Each row was made from one small tree. The marks that hang from a mark follow it in brackets, in the order of their numbers. Every link used is in the known rows. Write each row's tree.
Known rows:
q769{q218{q471 q823 q945}}: [-5.280 -1.723 -1.853  3.313  1.081 -0.977 -0.759  1.506 -2.312  5.592
  1.081 -2.170 -2.345 -1.210  1.661  0.156 -2.934 -1.928  1.991 -0.803
  0.076  0.865  2.028]
q945{q218{q823}}: [-2.578 -2.764 -1.319  2.428 -1.905 -0.559 -2.588  0.021 -0.708  1.824
  0.890  0.532  0.010 -0.366  0.516 -1.602 -3.613  0.020  2.632 -1.917
  3.732  1.441  3.486]
q769{q218{q471 q480}}: [-4.635  0.488 -3.439  1.173 -1.334  0.387  0.217 -0.590 -0.101  4.991
  1.600 -2.387 -1.559 -0.810  0.338 -0.478 -0.947 -2.044  0.834 -0.354
 -1.734 -0.022  3.194]
q915{q418 q471{q218{q823}}}: [ 0.533 -1.279 -1.751  2.702 -2.402  0.636 -0.101 -0.074 -1.006 -1.029
 -0.283 -2.028 -3.140 -0.298 -0.948 -3.084 -0.104 -0.338  6.760 -0.283
  6.797  1.258  0.149]
q945{q218}: [-2.191 -1.771 -0.294  1.268 -1.620 -0.294 -2.142  0.297  0.253  1.093
  0.215  0.442  1.341 -0.324 -0.241 -2.678 -4.164  0.581  1.164 -0.837
  2.224  0.140  2.173]
q471{q218{q480 q945} q915}: [-2.127 -1.495  0.212  4.584 -3.412 -1.182 -0.279 -1.346 -2.982  3.710
  1.551  0.306 -0.617  0.236  1.280 -3.417 -1.019 -1.017  4.387 -1.485
  1.209 -0.830 -1.398]
q218{q823}: [-1.882 -1.469 -1.280  2.496 -0.780  0.321 -1.619 -0.208 -2.090  2.400
  1.612 -0.464 -1.165  0.419  0.265 -0.159 -0.765 -1.466  3.598 -2.023
  2.050  1.694  2.316]
q480{q218{q945}}: [-3.958 -1.212  0.615  1.992  1.214 -2.886 -1.496  1.540 -2.750  3.686
  2.040 -1.781 -1.106  0.068 -1.974 -4.340 -2.884 -1.039  3.794  1.390
  1.587  2.188 -0.872]
q823{q218}: [-2.846 -0.209  0.550  1.771  0.060  0.881 -1.934  0.339 -0.789  3.052
  0.716  0.345  0.096 -1.504 -1.627 -4.082 -1.977  0.315  4.407 -0.049
  1.501 -0.745 -0.538]
q480{q218}: [-2.451 -0.035 -0.498  0.277  0.354 -1.421 -1.462  1.381 -1.569  2.854
  1.805 -1.754 -0.866  0.273 -2.746 -3.114 -2.165 -1.341  3.331  0.330
  1.090  2.510  1.024]
q418{q915{q471{q218{q945}}}}: [-0.334 -0.598 -0.158  2.051 -2.430  0.469 -2.036  0.044 -1.995  1.777
 -0.106 -0.655 -1.261  0.083 -2.004 -3.905 -0.907  0.788  4.126  0.699
  5.040  0.268 -1.616]
q418{q915{q471{q218{q480 q823}}}}: [-0.369 -0.489 -2.506  2.104 -4.260  0.995 -1.872 -1.625 -1.822  2.295
  1.103 -0.615 -2.449  0.232 -1.937 -2.962  1.065 -0.016  5.223 -0.331
  5.867  1.437  0.782]
q769{q218{q471 q480 q823}}: [-4.993 -0.645 -4.463  2.331 -1.643  0.196 -0.110 -0.880 -1.000  5.692
  2.237 -2.250 -2.941 -0.870  1.029  0.538 -0.422 -2.555  2.244 -1.433
 -0.106  1.454  4.451]
q218{q471{q915} q480 q823 q945}: [-4.891 -0.735 -0.778  7.249 -3.146 -2.501 -1.894 -0.253 -3.291  6.121
  4.163  0.745 -3.245 -0.573  1.301 -1.950 -0.597 -2.170  4.985 -1.275
  0.780  2.011  3.729]
q418{q915{q471}}: [ 0.295  0.646 -1.551  0.040 -3.110  0.890 -2.820  1.110 -1.037  1.355
  0.898 -0.596 -1.060  0.665 -2.932 -3.529 -0.587 -0.173  3.505  0.998
  4.544  1.130  1.043]
q915{q471{q218}}: [-0.017 -0.704 -0.085  2.145 -0.939  1.727  1.300 -0.863 -1.491 -1.106
 -0.958 -2.023 -1.218  0.387 -0.143 -2.238  0.134  0.590  4.202 -1.159
  3.068 -1.508 -1.403]
q218{q471{q915}}: [-0.874  2.207  0.989  2.818 -1.667 -0.105 -2.047  2.637 -0.776  2.905
  1.241  0.835 -0.331 -0.377 -0.969 -0.650 -2.508 -1.568  1.537 -1.801
 -2.137  0.365  3.593]
q915{q418 q471{q218{q945}}}: [-0.424 -1.390  0.054  3.214 -1.566 -0.187  0.114  0.255 -1.215 -0.851
 -0.588 -2.172 -2.196 -0.371 -0.898 -4.978 -1.100  0.357  5.982  1.404
  5.956 -0.078 -2.340]
q823{q218{q471 q480 q945}}: [-6.180 -0.060  1.269  5.815 -0.380 -0.802 -1.496 -1.325 -1.403  5.699
  2.121  0.531 -1.474 -2.536 -0.974 -5.164 -1.263  0.589  4.920  0.994
  0.554 -0.763 -0.393]
q418{q915{q471{q218{q823 q945}}}}: [-0.561 -1.245 -0.864  2.710 -2.591  0.287 -2.215 -0.085 -2.632  2.235
  0.349 -0.644 -2.101  0.052 -1.587 -3.250 -0.520  0.415  5.077  0.011
  6.089  1.176 -0.783]
q769{q218{q823}}: [-3.239 -1.959 -4.061  0.038 -0.292  0.457 -0.537  0.886 -1.762  3.882
  0.988 -2.459 -1.464  0.111  1.200  0.430 -1.834 -2.506  2.219 -1.394
  1.354  1.152  2.424]
q480{q218{q823}}: [-2.837 -1.045 -1.590  1.372  0.115 -1.746 -1.826  1.131 -2.492  3.475
  2.474 -1.614 -2.204  0.223 -2.017 -1.998 -1.635 -1.857  4.796 -0.721
  2.663  3.890  2.316]
q945{q218{q471{q915} q480 q823}}: [-3.407 -0.974 -2.056  4.464 -4.663 -1.481 -2.712 -0.225 -0.487  3.904
  2.721  1.641 -1.413 -0.975  0.494 -1.799 -2.731 -0.851  3.102 -2.286
  2.204  2.036  6.499]
q480{q218{q471 q823}}: [-3.288  0.352 -0.505  3.001  0.576 -1.745 -1.901  1.605 -1.926  4.280
  2.355 -1.184 -2.954 -0.843 -2.370 -0.930 -1.980 -1.634  3.961 -1.166
  0.869  3.921  3.793]

Write each row's tree:
[-1.278  0.872 -0.313  4.233 -1.986 -0.373 -2.471  2.291 -1.919  3.781
  2.129  1.020 -1.971 -0.490 -0.019  0.700 -1.871 -2.183  3.311 -3.222
 -0.197  2.107  5.332]
q218{q471{q915} q823}
[-1.270 -2.447  0.763  4.951 -1.918 -1.154 -1.198  0.602 -4.084  3.408
  0.817  0.571 -1.214  0.084  1.746 -1.524 -2.228 -1.243  5.065 -3.059
  2.516  0.334 -0.651]
q471{q218{q823 q945} q915}
[-4.920 -0.830  0.663  4.748  1.488 -3.166 -1.964  1.773 -3.166  5.193
  2.572 -1.285 -3.167 -1.046 -1.560 -2.244 -2.708 -1.303  4.524 -0.201
  1.390  3.639  1.868]
q480{q218{q471 q823 q945}}
[-2.288  0.018 -3.752  1.189 -1.934 -0.574 -1.859  3.397 -0.979  4.726
  1.452 -1.358 -2.577 -0.877  0.334  0.272 -3.126 -3.411  2.814 -1.456
  0.779  2.345  5.135]
q769{q218{q471{q915{q418}} q823}}
[-2.486 -2.033 -1.497  4.325 -2.180  0.866  0.345 -4.204 -2.041  3.030
  1.065 -0.705 -1.731 -0.120  0.947 -0.577  1.171 -0.547  4.394 -2.884
  2.350  0.453  0.380]
q471{q218{q480 q823}}
[-0.209  2.316  0.503  2.650 -2.535 -0.644 -2.755  3.282  0.026  2.604
  1.355  0.822 -0.847 -0.758 -1.795 -1.691 -2.998 -1.965  2.471 -0.707
 -0.564  1.477  4.060]
q218{q471{q915{q418}}}
[-2.704 -2.582 -1.204  4.990 -1.876  0.138  1.446 -2.753 -3.051  0.988
  0.933 -2.094 -3.054  0.276  1.267 -3.146  1.357  0.221  6.324 -0.752
  4.894 -0.489 -1.352]
q915{q471{q218{q480 q823 q945}}}
[-6.491 -1.793 -3.374  4.027 -0.669 -1.284 -0.136 -0.651 -2.301  6.576
  2.466 -2.328 -3.136 -1.077  1.912 -0.700 -1.209 -2.223  2.759 -0.346
  0.356  1.119  2.606]
q769{q218{q471 q480 q823 q945}}
[-3.249 -0.652  1.094  6.382 -0.909 -2.194 -2.533  2.551 -3.457  4.838
  2.387  0.875 -2.284 -0.703  1.028 -0.871 -2.752 -1.806  3.977 -1.862
  0.486  1.723  2.977]
q218{q471{q915} q823 q945}
[-6.204 -0.797 -2.324  2.916 -0.502 -0.971  0.216 -0.424 -1.240  5.877
  1.782 -2.490 -1.832 -0.974  1.150 -1.781 -1.727 -1.734  1.370  0.699
 -1.165 -0.280  1.308]
q769{q218{q471 q480 q945}}
[-1.155 -0.621 -1.100  2.480 -3.588  0.310 -1.611 -1.364 -1.971  2.335
  0.837 -0.782 -1.752  0.149 -1.871 -4.479  0.263  0.539  4.589  1.021
  5.258  0.415 -1.135]
q418{q915{q471{q218{q480 q945}}}}
[-4.499 -2.077 -5.594  0.706 -2.095  0.127 -0.011 -1.424 -1.581  4.899
  2.373 -2.616 -2.222  0.240  1.458 -0.405 -0.110 -2.694  3.069 -0.912
  1.662  1.309  3.122]
q769{q218{q480 q823}}
[-3.890 -0.356 -0.720  3.618 -2.913 -0.647 -1.760 -1.455  0.941  2.864
  1.470  0.670 -0.056 -1.266 -0.312 -2.490 -2.690  0.488  1.151 -0.733
  0.745  0.375  4.219]
q945{q218{q471 q480}}
[-4.434 -2.292 -0.468  3.138  0.972 -3.119 -1.791  1.306 -3.718  4.390
  2.722 -1.692 -2.470  0.005 -1.162 -3.286 -2.355 -1.587  5.245  0.319
  3.160  3.573  0.492]
q480{q218{q823 q945}}
[-3.889 -2.913 -2.812  3.092 -3.632 -0.882 -2.012 -2.284 -0.622  2.761
  2.329  0.444 -0.733 -0.294  0.716 -2.524 -1.882 -0.278  3.389 -1.381
  4.060  1.711  4.166]
q945{q218{q480 q823}}
[-2.305  1.700  1.306  3.159 -0.948  0.265 -2.675  2.344 -0.703  4.106
  1.039  1.499 -0.601 -2.123 -1.817 -3.298 -2.837 -0.299  4.255 -0.959
 -0.310 -0.433  1.849]
q823{q218{q471{q915}}}
[-3.603 -2.203  0.743  4.891 -1.114 -0.310  0.722 -3.817 -2.274  3.248
  0.661 -0.983 -0.592 -0.280  1.078 -2.890 -0.143  0.269  3.415 -0.782
  1.258 -1.210 -2.845]
q471{q218{q480 q945}}
[-5.459 -3.075 -1.664  5.605 -1.909 -1.784 -1.014 -2.777 -3.419  4.619
  3.699 -0.788 -2.363  0.282  1.561 -2.854  0.555 -1.442  5.183 -0.104
  3.103  1.546  0.728]
q218{q480 q823 q945}
[-3.718  0.841 -3.765  1.002 -2.824 -0.117 -0.289  0.951 -0.496  5.267
  2.119 -1.584 -1.642 -0.414  0.492 -0.777 -1.569 -2.835  1.430 -0.768
 -1.804  0.305  4.140]
q769{q218{q471{q915} q480}}
[-5.186  0.449  0.887  5.663 -1.875 -1.436 -2.131  0.287 -1.783  5.992
  2.660  1.337 -1.555 -2.201 -0.822 -5.520 -1.835 -0.251  5.510  0.545
  0.519 -0.550  0.568]
q823{q218{q471{q915} q480 q945}}
[-4.832  0.073  2.803  5.099  1.359 -0.545 -2.104  0.964 -1.486  4.779
  0.656  0.717 -0.760 -2.666 -1.170 -4.281 -3.011  0.912  4.145  0.485
  0.272 -0.946 -0.987]
q823{q218{q471 q945}}
[-3.846  0.738  0.019  5.686 -3.667 -2.716 -2.157  0.744 -1.292  4.970
  3.409  0.492 -2.126 -0.919 -0.540 -4.387 -1.666 -1.862  4.052  1.209
  0.420  1.320  2.409]
q218{q471{q915{q418}} q480 q945}
[-3.972 -3.224 -0.259  6.008 -1.375 -0.533  0.279 -4.066 -3.289  3.984
  1.350 -0.805 -1.914 -0.372  1.794 -1.850  0.448 -0.280  4.892 -1.841
  2.864  0.158 -1.505]
q471{q218{q480 q823 q945}}
[-0.749 -2.212 -0.849  4.067 -1.734 -0.449 -0.125  0.052 -2.028 -0.320
 -0.022 -2.091 -3.271 -0.448 -0.320 -4.163 -0.688 -0.106  7.133  0.613
  7.227  0.988 -1.272]
q915{q418 q471{q218{q823 q945}}}
[-1.614 -2.540  0.035  4.382 -0.364  0.370  1.032 -0.994 -3.207  0.115
 -0.232 -2.019 -2.467  0.199  1.104 -2.443 -0.092  0.490  5.710 -1.230
  4.633 -0.678 -1.834]
q915{q471{q218{q823 q945}}}
[-3.669 -0.521 -3.010  1.604  0.165  0.449 -0.621  1.361 -1.192  4.734
  0.815 -2.074 -2.162 -0.995  0.850  1.483 -2.133 -2.230  1.416 -1.890
 -0.469  1.164  3.859]
q769{q218{q471 q823}}
[ 1.390  0.061 -0.028  1.863 -3.587 -0.217 -1.680  1.527 -0.934  1.493
 -0.057  0.453 -0.338 -0.160 -0.899 -2.628 -2.517 -1.551  4.203 -1.637
  2.456  0.614  0.392]
q471{q218 q915{q418}}
[-5.214 -0.257 -2.565  2.666 -1.965 -1.538 -0.373  1.067 -1.657  6.241
  2.397 -1.705 -1.826 -0.657  1.339 -2.099 -2.259 -2.531  1.824  0.205
 -1.224  0.023  2.268]
q769{q218{q471{q915} q480 q945}}
[-3.681  1.607 -0.216  3.839 -2.782  0.015 -2.051  0.096 -0.602  5.134
  2.446  1.440 -1.341 -1.933 -1.638 -4.237 -1.112 -0.545  5.019 -0.518
 -0.088 -0.165  2.437]
q823{q218{q471{q915} q480}}
[-2.719 -0.467  0.634  6.154 -1.722 -2.733 -3.285  3.227 -2.672  4.574
  2.516  0.882 -2.842 -1.118  0.132 -2.009 -3.222 -2.142  4.842 -0.750
  2.099  2.791  3.285]
q218{q471{q915{q418}} q823 q945}
[-1.854  2.254 -1.372  3.528 -4.706 -0.950 -2.096  0.547  0.216  3.830
  3.171  0.579 -1.848 -0.619 -1.474 -2.799 -0.732 -2.329  3.405 -0.062
 -0.158  1.674  4.780]
q218{q471{q915{q418}} q480}
[-1.942  1.800  0.856  3.042 -1.637 -0.158 -3.233  2.775 -0.089  3.907
  1.122  1.497 -0.940 -2.431 -2.583 -4.198 -3.138 -0.588  4.917 -0.078
  0.940  0.472  2.137]
q823{q218{q471{q915{q418}}}}
[-4.809 -3.193 -2.949  1.716  0.559 -0.906 -0.594  1.034 -2.929  4.742
  1.189 -2.559 -1.699 -0.162  2.007 -0.826 -2.597 -2.170  2.781 -0.356
  1.907  0.861  0.642]
q769{q218{q823 q945}}
[-6.040 -3.243 -4.423  2.452 -1.221 -1.236 -0.034 -1.242 -2.781  5.780
  2.711 -2.682 -2.464 -0.008  2.203 -1.673 -0.865 -2.399  3.515  0.190
  2.101  1.087  1.249]
q769{q218{q480 q823 q945}}
[-2.352  0.917 -2.749  4.948 -5.024 -1.312 -2.514  0.133 -1.014  4.686
  4.031  0.764 -3.488 -0.701 -0.560 -1.470 -0.128 -2.978  5.247 -1.378
  1.720  3.454  6.434]
q218{q471{q915{q418}} q480 q823}
[ 0.274 -1.261 -0.415  3.217 -2.785  0.279 -1.117  0.402 -2.896  2.523
  0.525  0.666 -0.981  0.302  0.913 -0.176 -1.446 -1.521  4.547 -4.119
  1.933  0.612  1.156]
q471{q218{q823} q915}
[-3.207  1.724 -0.656  3.760 -3.431 -0.424 -2.612  0.629 -0.024  4.870
  2.509  1.344 -1.727 -2.345 -2.344 -5.096 -1.444 -0.858  5.712  0.403
  1.226  0.714  2.734]
q823{q218{q471{q915{q418}} q480}}
